Each row was made from one small tree. Brackets hold a mark, then the marks that hang from it, in alphabetical order. Every link used is in the known rows. Write each row's tree.
Known rows
{tepadaz {delin {letol reduv zudat}} sorog}: [ 0.09  0.04 -0.08 -0.05  0.15 -0.16 -0.18  0.06 -0.13 -0.02  0.22  0.07
 -0.11 -0.02 -0.02 -0.12  0.03 -0.40 -0.08]
{delin letol {tafim gura {nusu dumoga} reduv}}: [ 0.16 -0.06  0.16 -0.25 -0.20 -0.59 -0.50 -0.04 -0.31 -0.21  0.25  0.10
  0.07  0.16  0.00  0.28  0.03 -0.11  0.12]
{letol reduv {tafim nusu} zudat}: [-0.14 -0.09 -0.09 -0.30  0.40 -0.12 -0.31  0.04 -0.29  0.05  0.05  0.01
  0.01 -0.04  0.02 -0.16 -0.12 -0.36  0.05]
{letol reduv {tafim gura {nusu dumoga}} zudat}: [-0.17 -0.14 -0.02 -0.36  0.28 -0.30 -0.36 -0.03 -0.46  0.14 -0.01 -0.13
  0.02  0.08  0.06 -0.02 -0.16 -0.10 -0.03]
{tafim gura {nusu dumoga} reduv}: [ 0.05 -0.26  0.20 -0.25 -0.19 -0.56 -0.20 -0.19 -0.38  0.14  0.09 -0.11
 -0.10  0.07  0.10  0.24 -0.13  0.07 -0.02]
{tepadaz delin}: [ 0.09 -0.07 -0.07  0.03  0.06 -0.08  0.05  0.01  0.00 -0.06 -0.10  0.08
 -0.04  0.03  0.05  0.04 -0.17 -0.03 -0.06]
{tafim gura nusu reduv}: [ 0.05 -0.30  0.21 -0.23 -0.16 -0.43 -0.17 -0.17 -0.30  0.03  0.15 -0.06
 -0.03  0.07  0.07  0.05 -0.16 -0.05  0.06]
{soniv {delin {letol reduv} {tafim nusu}}}: [ 0.13  0.14  0.15 -0.19  0.03 -0.26 -0.35  0.07 -0.28 -0.37  0.06  0.14
  0.02  0.03 -0.09  0.09  0.01 -0.18  0.10]
{nusu dumoga}: [-0.01  0.04 -0.01 -0.02 -0.03 -0.16 -0.03 -0.02 -0.10  0.15 -0.07 -0.08
 -0.07  0.00  0.04  0.23  0.04  0.15 -0.10]
{tafim gura nusu}: [-0.02 -0.24  0.18 -0.11 -0.18 -0.25 -0.10 -0.12 -0.19  0.08  0.04 -0.20
 -0.03  0.16  0.04  0.09 -0.13  0.20  0.03]
{zudat sorog}: [-0.06  0.04  0.01  0.13  0.08  0.05  0.09 -0.11 -0.03  0.12  0.17 -0.06
 -0.08  0.14  0.04  0.01  0.12 -0.10 -0.03]
{tepadaz {delin tafim} sorog zudat}: [-0.16  0.04  0.05 -0.01 -0.03 -0.32 -0.15  0.33 -0.09  0.02  0.17 -0.06
 -0.06 -0.03 -0.09 -0.09 -0.01 -0.37 -0.09]
{delin letol}: [ 0.14  0.12 -0.06  0.00 -0.09 -0.01 -0.19 -0.03 -0.02 -0.19  0.13  0.06
  0.05  0.02 -0.02  0.08  0.11 -0.06  0.05]
{soniv delin}: [ 0.03  0.12  0.08 -0.04 -0.10  0.00  0.00  0.01 -0.14 -0.12 -0.14 -0.01
 -0.07 -0.03 -0.05  0.02 -0.02  0.04 -0.03]
{letol tafim}: [-0.06  0.02 -0.05 -0.04  0.20 -0.02 -0.08  0.05 -0.07 -0.03 -0.05  0.02
  0.13 -0.03 -0.04 -0.01 -0.09 -0.06  0.02]
{delin {letol reduv tafim}}: [ 0.09  0.11 -0.10 -0.11  0.33 -0.07 -0.30  0.02 -0.21 -0.27  0.10  0.13
  0.20 -0.04 -0.04 -0.02  0.00 -0.21  0.05]
{tepadaz delin sorog}: [ 0.04 -0.06  0.04  0.09  0.07 -0.16  0.08  0.07  0.00  0.12  0.09  0.00
 -0.12 -0.04 -0.02 -0.03 -0.07 -0.16 -0.11]
{tafim gura reduv}: [ 0.04 -0.16  0.13 -0.16 -0.10 -0.27 -0.12 -0.13 -0.25 -0.06  0.08  0.02
  0.07  0.06  0.05 -0.06 -0.10 -0.02  0.01]
{letol reduv {tafim gura} {zudat sorog}}: [-0.23 -0.02 -0.07 -0.18  0.41 -0.03 -0.22 -0.07 -0.38  0.08  0.11 -0.07
  0.08  0.19  0.05 -0.25 -0.04 -0.25 -0.04]
{soniv {delin letol}}: [ 0.14  0.22  0.03 -0.04 -0.17 -0.02 -0.16 -0.01 -0.16 -0.27 -0.04  0.04
 -0.03 -0.01 -0.07  0.09  0.07 -0.01  0.01]
{delin {letol reduv zudat}}: [ 0.06  0.12 -0.15 -0.17  0.10  0.00 -0.34 -0.01 -0.16 -0.18  0.16  0.10
  0.02  0.02  0.00 -0.11  0.12 -0.30  0.04]
{soniv {delin letol {tafim gura nusu reduv}}}: [ 0.16  0.05  0.22 -0.23 -0.24 -0.39 -0.40 -0.01 -0.33 -0.36  0.10  0.11
  0.03  0.10 -0.07  0.13 -0.02 -0.12  0.12]
{tepadaz delin sorog zudat}: [-0.15  0.02  0.00  0.03 -0.05 -0.21 -0.02  0.22 -0.10  0.12  0.13 -0.16
 -0.14 -0.11 -0.05 -0.11 -0.02 -0.28 -0.16]

Write each row's tree
[ 0.02  0.08  0.01 -0.25  0.03 -0.20 -0.52  0.07 -0.26 -0.31  0.18  0.14
  0.17  0.21 -0.03 -0.12  0.08 -0.21  0.11]
{delin {letol reduv zudat} {tafim gura}}
[-0.04  0.11 -0.13 -0.15  0.23 -0.04 -0.37 -0.08 -0.32 -0.13  0.22  0.00
  0.12  0.17  0.01 -0.13  0.08 -0.26  0.02]
{delin {letol reduv {tafim gura} {zudat sorog}}}
[ 0.13  0.08  0.10 -0.19 -0.12 -0.24 -0.30 -0.07 -0.35 -0.28  0.02  0.02
  0.04  0.00 -0.06  0.11 -0.07 -0.08  0.05]
{soniv {delin {letol {tafim gura nusu reduv}}}}
[-0.10 -0.06  0.01 -0.08  0.01 -0.41 -0.20  0.10 -0.22 -0.05  0.21  0.02
 -0.12  0.10  0.04  0.02 -0.05 -0.48 -0.02]
{tepadaz {delin {tafim nusu reduv}} {zudat sorog}}
[ 0.12  0.22  0.03 -0.22 -0.17 -0.18 -0.42  0.07 -0.21 -0.36  0.08  0.22
 -0.02  0.02 -0.08 -0.01  0.11 -0.35  0.10]
{soniv {delin {letol zudat} {tafim reduv}}}
[ 0.15  0.14  0.17 -0.18 -0.20 -0.30 -0.35  0.02 -0.30 -0.41  0.05  0.16
  0.09  0.09 -0.08  0.06  0.02 -0.10  0.08]
{soniv {delin letol {tafim gura reduv}}}
[-0.14  0.04 -0.11  0.08  0.00 -0.09  0.01  0.06 -0.13  0.04  0.06 -0.12
 -0.13  0.08  0.06 -0.03 -0.01 -0.23 -0.15]
{tepadaz delin {zudat sorog}}
[ 0.12  0.15  0.06 -0.15 -0.09 -0.16 -0.27 -0.05 -0.33 -0.32 -0.02  0.06
  0.09  0.00 -0.07  0.05 -0.04 -0.06  0.02]
{soniv {delin {letol {tafim gura reduv}}}}
[ 0.09  0.08  0.09 -0.08 -0.15 -0.22 -0.38  0.05 -0.11 -0.32  0.15  0.10
  0.21  0.22 -0.06  0.07  0.07  0.02  0.12]
{delin letol {tafim gura}}
[ 0.07  0.02  0.21 -0.20 -0.09 -0.32 -0.23  0.05 -0.23 -0.20  0.01  0.13
 -0.06 -0.02 -0.06  0.08 -0.06 -0.21  0.09]
{soniv {delin {tafim nusu reduv}}}
[ 0.11  0.19  0.15 -0.11 -0.22 -0.18 -0.31  0.05 -0.23 -0.38 -0.02  0.07
  0.09  0.14 -0.10  0.08  0.04  0.05  0.06]
{soniv {delin letol {tafim gura}}}
[-0.21 -0.13 -0.01 -0.24  0.36 -0.15 -0.28 -0.11 -0.42  0.14  0.17 -0.13
  0.00  0.19  0.06 -0.17 -0.08 -0.27  0.00]
{letol reduv {tafim gura nusu} {zudat sorog}}
[ 0.11  0.00  0.15 -0.15 -0.22 -0.45 -0.44  0.01 -0.22 -0.17  0.16 -0.02
  0.08  0.23 -0.02  0.31  0.05  0.10  0.10]
{delin letol {tafim gura {nusu dumoga}}}
[-0.16 -0.05 -0.06 -0.17  0.10 -0.11 -0.24 -0.12 -0.30  0.11  0.18 -0.03
  0.02  0.16  0.05 -0.18 -0.01 -0.32  0.00]
{letol {tafim gura reduv} {zudat sorog}}
[-0.21  0.01 -0.08 -0.08  0.08  0.04 -0.17 -0.08 -0.21  0.15  0.10 -0.14
  0.03  0.23  0.03 -0.15  0.01 -0.13 -0.02]
{letol {tafim gura} {zudat sorog}}
[-0.13  0.03 -0.14 -0.13  0.20 -0.03 -0.20 -0.07 -0.19  0.11  0.20  0.05
 -0.05  0.04  0.03 -0.16  0.05 -0.51  0.02]
{letol {tafim reduv} {zudat sorog}}
[ 0.07  0.25  0.01 -0.21  0.01 -0.11 -0.40  0.11 -0.26 -0.37  0.02  0.18
  0.02  0.05 -0.09 -0.06  0.09 -0.27  0.08]
{soniv {delin {letol reduv zudat} tafim}}
[-0.03  0.05  0.04 -0.06 -0.13 -0.43 -0.34  0.28 -0.14 -0.08  0.31 -0.07
 -0.09 -0.01 -0.10  0.03  0.05 -0.43 -0.02]
{tepadaz {delin letol {tafim nusu}} sorog zudat}
